Each row was made from one small tree. Brackets hold a mark, then the marks that hang from it, in alphabetical order. Every link used is in the known rows. Write each row's tree.
In the rows, zero is written as 128.
Known rows:
(votot (lofa baso sefor)): [123 125 120 114 115 107 127 122  99 113 150 135 100 109 126 200 115 145
 117 120 130  92]
(baso gopun): [143 132 137 114 141 118 130 131 104 127 134 132 141 127 131  88 132 135
 138 125 119  98]
(molug (sefor gopun tubuk) (votot (lofa baso))): [132 113 117 105  93 106 149 112  94  90 126 146 112 119 131 157 155 128
 128 122 154  44]
(tubuk (votot (molug (sefor gopun lofa)))): [146 137 111 122 128 128 144 116 109 112 140 144 119 127 138 216 148 118
 117 124 145 107]
(lofa (baso gopun) (sefor molug)): [149 129 148 102 113  86 131 131 100 105 166 136 122 113 135 136 120 141
 119 130 130  67]
(molug (sefor (gopun zapum) (lofa baso) (tubuk votot))): [140 130 126 110  90 125 169 114  93  72 138 138 139 118 136 145 152 121
 109 123 158  87]
(votot (lofa baso) (molug (sefor gopun))): [120 130 108  99  97 102 127 130  97 115 161 144 100 118 129 252 126 137
 127 110 135  50]
(molug (sefor (lofa baso votot) tubuk)): [137 123 112 108  77 114 157 110  79  86 142 147 125 116 129 141 143 136
 104 124 155 102]
(baso (gopun (sefor (lofa (votot tubuk)) molug) zapum)): [167 144 131  91 138 124 130 128 117  81 167 143 162 116 136 105 134 135
 137 109 120  92]
(zapum (gopun sefor)): [127 128 132 121 129 125 139 133 139 103 133 124 163 134 130 156 130 142
 128 122 130 120]
(lofa baso (sefor (gopun zapum))): [124 126 147 117 121 109 148 129 122  95 161 124 117 111 132 144 135 131
 119 124 135  71]
(molug (votot (lofa baso (sefor (gopun zapum) tubuk)))): [131 122 124 114 133 110 131 114 118  81 141 138  98 111 131 148 144 134
 131 116 137  59]
(tubuk (sefor molug) votot): [161 136 152 127 141 130 148 128 115 126 141 139 138 128 142 204 146 127
 118 139 125 154]
(votot (lofa baso) (molug (sefor gopun tubuk))): [120 131 111  93  90  90 133 130  90 103 154 146 103 116 127 244 123 139
 124 113 140  52]
(gopun sefor): [131 128 131 116 131 126 148 128 129 127 140 135 137 129 126 153 139 125
 128 129 126 135]
(votot (lofa baso) molug (tubuk (sefor (gopun zapum)))): [131 144 133  94 131 113  91 135 100  91 164 135 114 110 127 243 121 147
 149 105 125  62]
(baso (gopun (sefor lofa molug tubuk) zapum)): [153 141 139  90 133 107 148 136 116  77 159 143 167 121 136  88 131 130
 132 115 122 102]
(molug (sefor gopun) (votot (lofa baso) tubuk)): [141 116 113 106 100 123 116 107  98  90 127 141 114 118 131 163 150 128
 144 118 155  34]
(sefor (lofa (baso gopun) (votot molug tubuk))): [156 143 111 100 114 118  94 115  88  84 164 139 119 109 125 155 126 149
 122 110 140  61]
(sefor gopun (tubuk (votot lofa molug))): [142 139 125 108 127 106 141 129 116 105 128 136 128 121 128 229 129 131
 116 127 140  89]
(lofa sefor): [125 123 130 126 140 106 145 125 123 117 139 137 122 120 132 141 128 130
 123 131 132 131]
(lofa baso (sefor gopun) (votot molug)): [139 131 127 108 120  95 144 124 112 106 181 139  94 106 128 230 140 144
 107 121 136  49]
(baso (gopun (sefor (molug votot) tubuk) zapum)): [156 137 146  95 145 111 149 131 121  87 151 142 149 124 137  77 145 129
 145 118 117  90]
(lofa baso (sefor molug) (votot tubuk)): [161 132 132 103 100 106 116 117 109  92 167 138 109 103 129 189 120 150
 112 128 140  76]

Write each row's tree:
[156 143 120  99 125 136 132 126 147  72 172 143 153 116 135 151 132 127
 125 109 128 123] -> (gopun (sefor (lofa (votot tubuk)) molug) zapum)
[136 131 134 114 119 117 134 140 151  98 142 128 170 135 135 170 120 141
 125 123 130 115] -> (zapum (gopun (sefor molug)))
[146 136 131  98 112 118 138 121 136  53 164 142 134 117 134 119 142 124
 124 115 139  97] -> (gopun (sefor (lofa baso) (molug votot) tubuk) zapum)
[129 133 129 115 108 129 127 131 134  77 158 122 142 116 131 124 133 125
 115 113 143  68] -> (sefor (gopun zapum) (lofa baso))
[129 135 135 107  97 112 137 132 121  58 148 125 148 114 127 111 129 129
 110 118 152  71] -> (sefor (gopun zapum) (lofa baso) tubuk)
[137 139 120 113 129 116 139 126 124  75 136 135 158 130 132 192 130 143
 117 120 144 121] -> (zapum (gopun (sefor lofa (tubuk (votot molug)))))
[144 128 145 115 140 115 135 138 147  77 161 143 159 124 144 137 150 118
 130 120 135  98] -> (tubuk (sefor (gopun zapum) lofa (molug votot)))
[151 130 138 115 148 134 102 110 100  75 138 136 124 117 134  78 156 134
 154 116 135  78] -> (molug (votot (tubuk (sefor (lofa (baso (gopun zapum)))))))
[140 123 115 115 131 120  93 104 105  90 131 138  92 110 127 156 132 139
 143 119 142  67] -> (molug (votot (lofa baso sefor) tubuk))
[147 127 145 107 116 104 118 125 138  73 162 131 117 110 138 143 134 129
 130 124 143  43] -> (lofa baso (sefor (gopun zapum) (molug (votot tubuk))))
[139 137 105 114 108 122 113 117 108  95 167 139 105 113 125 185 130 141
 107 113 140  86] -> (sefor (lofa baso (votot molug)))
[159 145 124  93 116 126 119 113  74  91 170 140 102 108 130 151 145 151
 142 104 124  48] -> (lofa (baso (gopun zapum)) (votot (molug sefor) tubuk))
[138 129 129 108  97 124 174 118  92  93 132 136 129 118 135 173 148 126
 118 123 144  86] -> (molug (sefor (gopun zapum) (tubuk (votot (lofa baso)))))
[140 126 141 119 135  98 167 125 116 101 128 136 135 117 133 170 136 127
 109 141 147 111] -> (lofa (sefor gopun (tubuk votot)))
[119 133 105  96  94  97 129 123  80 105 152 148  91 116 126 233 121 143
 126 112 136  76] -> (votot (lofa baso) (molug (sefor tubuk)))
[132 117 119 119 131 111 123 114 119 101 141 138  96 114 130 169 142 133
 129 120 139  54] -> (molug (votot (lofa baso (sefor gopun))))
[132 140 113  99 109 118 104 123 109  74 153 140 127 118 132 173 130 127
 144 108 150  65] -> (votot (molug (sefor (gopun zapum) (lofa baso))) tubuk)
[122 136 112 104 116 102 146 132 119  81 151 148 133 124 135 163 137 121
 129 112 144  91] -> (votot (molug (sefor (gopun zapum) lofa tubuk)))
[142 138 131 110 135 118 156 122 112 112 136 142 126 126 127 195 143 127
 121 132 133 138] -> (gopun (sefor (tubuk (votot molug))))
[153 145 117 116 132 136 142 110  85  99 153 142 105 121 140 179 151 128
 125 115 133  97] -> (tubuk (votot (molug (sefor (lofa (baso (gopun zapum)))))))
[133 114 119 120 115 117 153 107 102  97 113 149 114 129 135  94 162 119
 136 129 149 103] -> (molug (sefor tubuk) votot)
[142 125 129 119 115 113 148 113  99 112 165 136  93 106 127 176 139 148
 104 127 133  90] -> (lofa baso sefor votot)
